Each row was made from one small tree. The marks that hang from a mark follow it in brackets, in alphabetical order. Every link used is in the known rows. Write each row's tree.
Known rows
tefifam(bupata(bupo(bamu))): [-1.83  1.24  0.08 -1.19  0.53  0.35 -0.16  2.53 -1.65 -0.23 -2.41 -2.13
  1.79  2.21  2.63  1.00 -1.34 -3.31 -4.44 -0.72 -0.72 -0.95 -3.24  0.16
  2.77]
vunu(bupo(godu lole ropili)): [-2.37  0.57  2.83 -1.04  0.18  0.74  0.62  1.41 -0.57  2.41 -1.59 -1.51
 -0.47  1.78 -0.43  3.88  0.02 -2.80 -4.75 -1.68 -0.57 -0.94 -1.38 -3.38
  1.20]
vide(bupo): [-1.55 -1.69  1.52 -2.84  0.20  0.28 -1.11  2.25 -1.05 -0.50 -0.50 -2.46
  4.21  2.00 -0.49  0.95 -1.61 -3.93 -1.51 -3.08 -0.56 -0.16 -2.73 -2.26
  3.17]
tose(vide(bupo(godu lole ropili))): [-1.15 -0.16  2.42  0.93  0.13  0.39  0.58  2.14 -1.09  1.70 -2.62 -2.91
 -0.72  2.23 -1.59  4.01 -0.16 -2.37 -4.92 -3.00 -0.34 -0.93 -2.15 -2.70
  1.09]
lomoz(bupo(bamu godu) ropili): [-0.20  1.18  0.49 -0.91  1.03 -0.31  1.29  1.40 -0.26  2.25 -3.13 -1.42
 -0.93  0.23 -2.01  3.39  0.63 -5.96 -5.00 -2.50 -0.76 -1.48 -2.05 -3.50
  1.41]
bupo(godu): [-2.20 -0.86  1.64 -2.14  1.04  0.06 -1.19  2.06 -1.52  1.22  0.57 -1.80
 -0.19  1.84 -1.15  0.49 -1.22 -3.33 -2.84 -1.28  0.35 -1.42 -2.99 -4.09
  2.62]
lomoz(bupo(bamu godu ropili)): [-2.04  1.92  0.16  0.49  1.12 -0.12  0.95  1.58 -0.98  2.31 -3.37 -1.11
 -0.78  0.51 -0.67  3.98  0.75 -5.59 -3.99 -1.58 -0.45 -1.53 -1.72 -3.29
  1.74]
lomoz(bupo): [-1.99 -1.66  0.75 -2.16  0.28 -0.03 -0.84  2.54 -1.31 -0.19 -0.56 -1.90
  3.32  0.83 -1.00  1.26 -1.11 -4.88 -1.23 -1.56 -0.02 -0.49 -1.97 -3.71
  2.43]
tefifam(bupata(bupo(bamu(runo) lole vide))): [-1.92  2.10 -0.27 -0.98  0.31  0.54  0.76  1.74 -2.11  0.31 -0.34 -2.21
 -0.64  2.97  3.05  3.43 -0.91 -0.44 -5.33 -0.30 -0.03 -1.53 -3.20  0.15
  1.11]
vunu(bupo): [-2.19 -2.03  2.55 -2.58  0.90  0.30 -1.01  2.28 -1.01 -0.65 -0.71 -1.88
  3.96  1.63  0.50 -0.24 -1.45 -3.61 -3.60 -2.20 -0.27 -0.42 -2.29 -2.36
  3.08]
tefifam(bupata(bupo(godu vide))): [-2.45  0.60  1.40 -3.09  1.59  0.02  0.03  3.07 -2.13  1.14 -0.20 -1.95
 -0.80  2.54  1.76  0.65 -1.18 -3.79 -7.29 -0.86 -0.43 -1.56 -3.03 -1.19
  1.92]
lidesu(ropili(bupo(bamu(runo) godu lole vide))): [-2.66  2.17 -0.77  0.76 -0.02  0.36  1.30  0.74 -1.32  2.35  0.30 -1.54
 -1.23  2.74  2.11  5.28  0.67 -0.09 -3.18  0.15  0.28 -1.87 -1.86 -2.90
 -1.51]
vide(bupo(bamu(runo) godu lole ropili)): [-1.69  2.82  0.15  0.15 -0.15  0.52  1.14 -0.17 -0.97  2.24 -1.03 -2.11
 -1.10  2.55  0.16  6.22  0.70 -2.07 -2.57 -2.44 -0.58 -1.25 -2.63 -2.27
  0.94]
tefifam(bupata(bupo(lole vide))): [-1.94  0.37  1.20 -2.20  0.06  0.70  0.24  3.05 -1.80  0.61 -0.61 -2.20
  0.27  2.66  1.68  2.48 -1.61 -1.33 -5.37 -0.39 -0.33 -1.01 -2.48 -0.71
  1.49]
vide(bupo(godu lole)): [-1.60 -0.05  2.18 -2.80 -0.86  0.46 -0.37  2.05 -0.85  1.90  0.76 -2.42
  0.40  2.42 -1.23  3.85 -0.89 -2.61 -3.10 -2.66 -0.67 -0.98 -2.61 -3.77
  1.98]
tose(vide(bupo(godu lole))): [-1.00 -1.04  2.77 -0.54 -0.19  0.20 -0.20  2.65 -1.31  1.12 -0.65 -3.19
 -0.44  2.44 -1.41  2.89 -0.89 -1.90 -5.32 -3.07 -0.16 -1.20 -2.86 -3.08
  1.60]
bamu(bupo runo): [-2.36 -1.56 -0.38 -2.69 -1.05 -0.06 -0.85  0.28 -1.49 -1.34  1.67 -2.52
  4.31  2.19  1.54  1.19 -1.02 -2.72 -0.81 -1.03  0.51 -0.28 -2.30 -3.21
  1.32]
bupata(bupo(bamu(runo) lole vide)): [-1.55  1.58 -0.81 -0.33  1.21  0.52  0.72  1.46 -1.52  0.97  0.05 -1.38
 -0.89  2.54  2.26  3.49 -0.15  0.27 -4.09 -1.18  0.24 -1.86 -3.09 -0.95
  1.37]
bamu(bupo): [-2.05 -1.78  0.82 -2.49 -1.39  0.12 -0.78  2.16 -0.87 -0.47 -0.65 -2.17
  4.07  1.56  0.61  1.13 -1.48 -3.36 -2.43 -1.19 -0.02 -0.34 -1.66 -3.23
  2.11]
bamu(bupo(godu lole ropili vide) runo): [-2.64  1.09  0.23 -1.20 -0.89  0.22  1.39  0.06 -1.37  2.10  0.86 -1.88
 -1.45  2.40  0.83  5.46  0.50 -1.27 -4.60 -0.56  0.55 -1.38 -1.22 -3.72
 -0.73]
lidesu(ropili): [-3.51 -1.55  0.49 -0.32  0.84  0.51 -1.19  2.19 -1.19 -0.17 -1.41 -1.87
  3.26  1.86 -0.23  0.96 -1.25 -2.14 -0.68 -1.10  0.53 -0.19 -2.60 -3.00
  0.89]
lidesu(ropili(bupo)): [-2.55 -1.06 -0.20 -0.45 -0.31  0.47 -0.48  1.80 -0.92  0.18 -1.23 -1.82
  4.46  2.09  1.25  1.64 -0.68 -2.77  0.58 -0.17 -0.19 -0.06 -1.36 -3.01
  0.16]

Write each row's tree
[-0.99  2.31 -0.27 -0.27 -0.31  0.22  1.26  0.65 -1.60  2.32  1.50 -1.54
 -2.28  2.67  1.91  4.86  0.26 -0.29 -3.50  0.20  0.19 -2.51 -1.89 -2.82
  0.33] | ropili(bupo(bamu(runo) godu lole vide))
[-1.08  1.72  0.64  0.82 -0.90  0.94  0.91  1.47 -0.35  1.42 -3.73 -1.94
  1.37  1.85 -0.28  5.67 -0.21 -1.94 -2.03 -2.57 -0.86 -0.57 -1.88 -1.31
  2.05] | vide(bupo(bamu lole ropili))
[-0.34  1.15 -0.12  0.42 -2.01  0.77  0.44  1.67 -0.65  1.19 -1.34 -1.71
  1.59  1.91  1.28  4.17 -0.74 -0.84 -0.39  0.23 -0.42 -1.25 -1.32 -2.41
  1.66] | ropili(bupo(bamu lole))
[ 0.91  1.26 -0.60  0.14 -0.27  0.52  1.90  0.06 -0.55  1.28 -1.42 -1.72
 -0.15  1.97  0.43  4.71  0.21 -0.85 -2.03 -0.75 -0.25 -1.31 -1.27 -1.84
  0.19] | lomoz(ropili(bupo(bamu(runo) lole vide)))
[-1.81  1.18  0.36 -1.86  1.08 -0.17 -0.20  0.51 -1.49  0.64  0.80 -2.27
  0.70  2.49  0.73  2.53 -0.16 -3.56 -3.39 -3.03 -0.29 -1.48 -3.78 -2.28
  2.39] | vide(bupo(bamu(runo) godu))
[-0.56  2.05  0.32 -0.07 -1.48  0.50  0.69  1.49 -0.77  2.70 -0.46 -1.57
 -1.00  2.08  0.98  4.64 -0.18 -1.59 -2.20  0.18 -0.53 -1.99 -1.56 -3.39
  1.21] | ropili(bupo(bamu godu lole))
[-2.16  0.90  1.04 -0.65 -0.43  0.39  0.79  1.73 -0.84  2.86 -1.46 -1.48
 -1.03  1.01 -1.94  5.40  0.42 -4.09 -2.43 -0.99 -0.34 -1.01 -1.08 -4.84
  0.61] | lomoz(bupo(godu lole ropili))
[-1.99  1.45  2.88 -0.99  0.92  0.34  1.04  2.47 -0.93  2.48 -0.79 -1.20
 -2.44  1.90  0.68  3.71 -0.33 -1.13 -9.16 -2.04 -0.11 -2.44 -2.31 -2.22
  1.82] | vunu(bupo(bamu godu lole vide))
[ 0.04  0.29  0.06 -0.49  0.74 -0.05  1.03  1.53 -0.16  0.74 -3.99 -1.56
  1.54  0.14 -1.70  2.95  0.05 -5.24 -3.06 -2.47 -0.71 -0.78 -1.81 -2.60
  1.87] | lomoz(bupo(bamu) ropili)
[-1.92 -0.12  0.62 -0.49 -2.61  0.80  0.57  1.40 -0.33  1.13 -2.39 -2.01
  2.36  1.54  0.06  4.76 -0.58 -1.96 -1.72 -0.61 -0.23 -0.13 -0.53 -3.37
  0.61] | bamu(bupo(lole ropili))
[ 0.49 -0.29  0.79 -2.02  0.17  0.12  0.62  0.83 -0.27  1.79 -1.43 -1.73
  0.96  1.54 -1.04  1.82 -0.09 -4.72 -1.70 -1.13 -0.90 -0.81 -1.27 -3.76
  1.13] | lomoz(ropili(bupo(godu)))
[-1.59  1.78  1.14  0.31 -0.47  0.57  0.10  1.89 -1.01  2.65 -0.62 -1.58
 -2.92  1.85 -0.73  4.31 -0.63 -0.64 -4.06 -0.83  0.21 -2.28 -2.96 -3.41
  1.95] | bupo(bamu godu lole)
[-1.40  2.59  1.08  0.33 -0.50  0.65  1.17  1.24 -0.43  2.91 -2.87 -1.79
 -1.14  2.00 -0.59  6.05  0.31 -2.68 -3.95 -2.60 -1.00 -1.29 -2.10 -2.29
  1.59] | vide(bupo(bamu godu lole ropili))
[-2.20  2.90 -0.24  0.74  0.92  0.09  2.04  0.67 -1.50  2.88 -0.99 -1.20
 -3.42  1.36 -0.21  6.62  1.24 -2.41 -5.05 -1.04  0.30 -2.18 -1.70 -3.21
 -0.06] | lomoz(bupo(bamu(runo) godu lole ropili vide))
[-2.18  0.80  1.06 -0.97 -2.22  0.52  0.85  1.26 -0.44  2.56 -1.53 -1.82
 -0.13  1.69 -0.28  5.19  0.04 -2.60 -3.63 -0.68 -0.31 -0.90 -0.77 -4.25
  0.26] | bamu(bupo(godu lole ropili))
[-0.68  0.51  0.02 -0.04  0.55  0.12  0.55  2.32 -1.25  0.66 -1.63 -1.35
  1.53  1.70  1.87  1.91 -0.77 -2.20 -3.18 -0.42 -0.12 -1.72 -1.45 -1.35
  2.33] | ropili(bupo(bamu vide))
[-1.26  1.62  1.49 -1.21 -0.80  0.44  0.33  1.86 -0.69  2.28 -0.68 -2.12
 -0.73  2.21 -0.41  4.82 -0.51 -2.09 -4.37 -2.73 -0.73 -1.64 -2.93 -2.70
  2.25] | vide(bupo(bamu godu lole))
[-2.43  0.78  1.40 -1.67  1.74 -0.15 -0.10  0.58 -1.45  0.48  0.54 -1.70
  0.38  2.09  1.71  1.26  0.00 -3.16 -5.55 -2.19 -0.07 -1.75 -3.32 -2.35
  2.27] | vunu(bupo(bamu(runo) godu))
[-2.75 -0.59  0.44 -3.26  0.34 -0.47  0.01  0.74 -1.90  0.49  2.65 -2.10
  0.35  2.36  1.37  1.72 -0.34 -2.70 -5.38 -1.32  0.72 -1.59 -2.33 -3.65
  0.60] | bamu(bupo(godu vide) runo)
[-0.73  1.34 -0.74  0.20 -0.68  0.50  1.00  0.81 -1.48  0.85  0.64 -1.72
  0.25  2.52  2.23  4.39 -0.33  0.43 -1.62  0.23  0.30 -1.81 -1.65 -1.91
  0.73] | ropili(bupo(bamu(runo) lole vide))
[ 0.70  0.27  0.94 -1.54 -1.18  0.54  1.08  0.82  0.00  2.58 -1.05 -1.87
 -0.28  1.76 -1.43  4.02  0.00 -2.92 -1.45 -0.70 -0.86 -0.93 -0.94 -4.12
  0.37] | lomoz(ropili(bupo(godu lole)))
[-2.64 -0.49 -0.41 -1.24  0.22  0.02  0.64  0.34 -1.54 -0.36 -0.43 -1.92
  2.45  2.02  1.54  2.66 -0.12 -2.55 -2.97 -1.12  0.59 -0.52 -1.30 -2.32
  0.45] | bamu(bupo(ropili vide) runo)
[-1.22  1.63 -0.46 -0.79  1.21 -0.27  0.77  0.74 -1.86  1.40  1.10 -1.45
 -0.86  2.35  2.31  2.43  0.20 -2.28 -3.81 -0.38  0.19 -2.37 -2.25 -2.37
  1.31] | ropili(bupo(bamu(runo) godu vide))
[-0.76 -0.52  0.91 -1.16 -1.09  0.68  0.37  2.38 -1.13  1.17  0.29 -1.77
  1.32  2.17  0.60  3.35 -1.14 -0.58 -1.65  0.13  0.03 -1.19 -0.83 -2.91
  1.16] | ropili(bupo(lole vide))
[-2.50 -1.47 -0.01 -2.81 -0.05 -0.21 -0.23  0.95 -1.85 -0.99  1.78 -2.26
  2.89  2.22  1.69  1.37 -0.91 -2.05 -3.45 -1.24  0.81 -0.85 -2.11 -2.70
  1.01] | bamu(bupo(vide) runo)
[-2.32  1.94 -0.23  0.99 -1.22  0.60  0.78  1.48 -0.58  2.67 -1.44 -1.53
 -0.07  2.21  1.32  5.11  0.31 -1.18 -2.07  0.18 -0.42 -1.39 -1.57 -3.33
 -0.71] | lidesu(ropili(bupo(bamu godu lole)))
[ 1.12  1.17  0.26  0.32 -0.51  0.62  1.96  1.32 -0.05  1.91 -3.04 -1.47
 -0.22  1.44 -0.27  4.56 -0.15 -1.43 -3.23 -0.82 -0.59 -1.35 -0.82 -1.84
  0.74] | lomoz(ropili(bupo(bamu lole vide)))
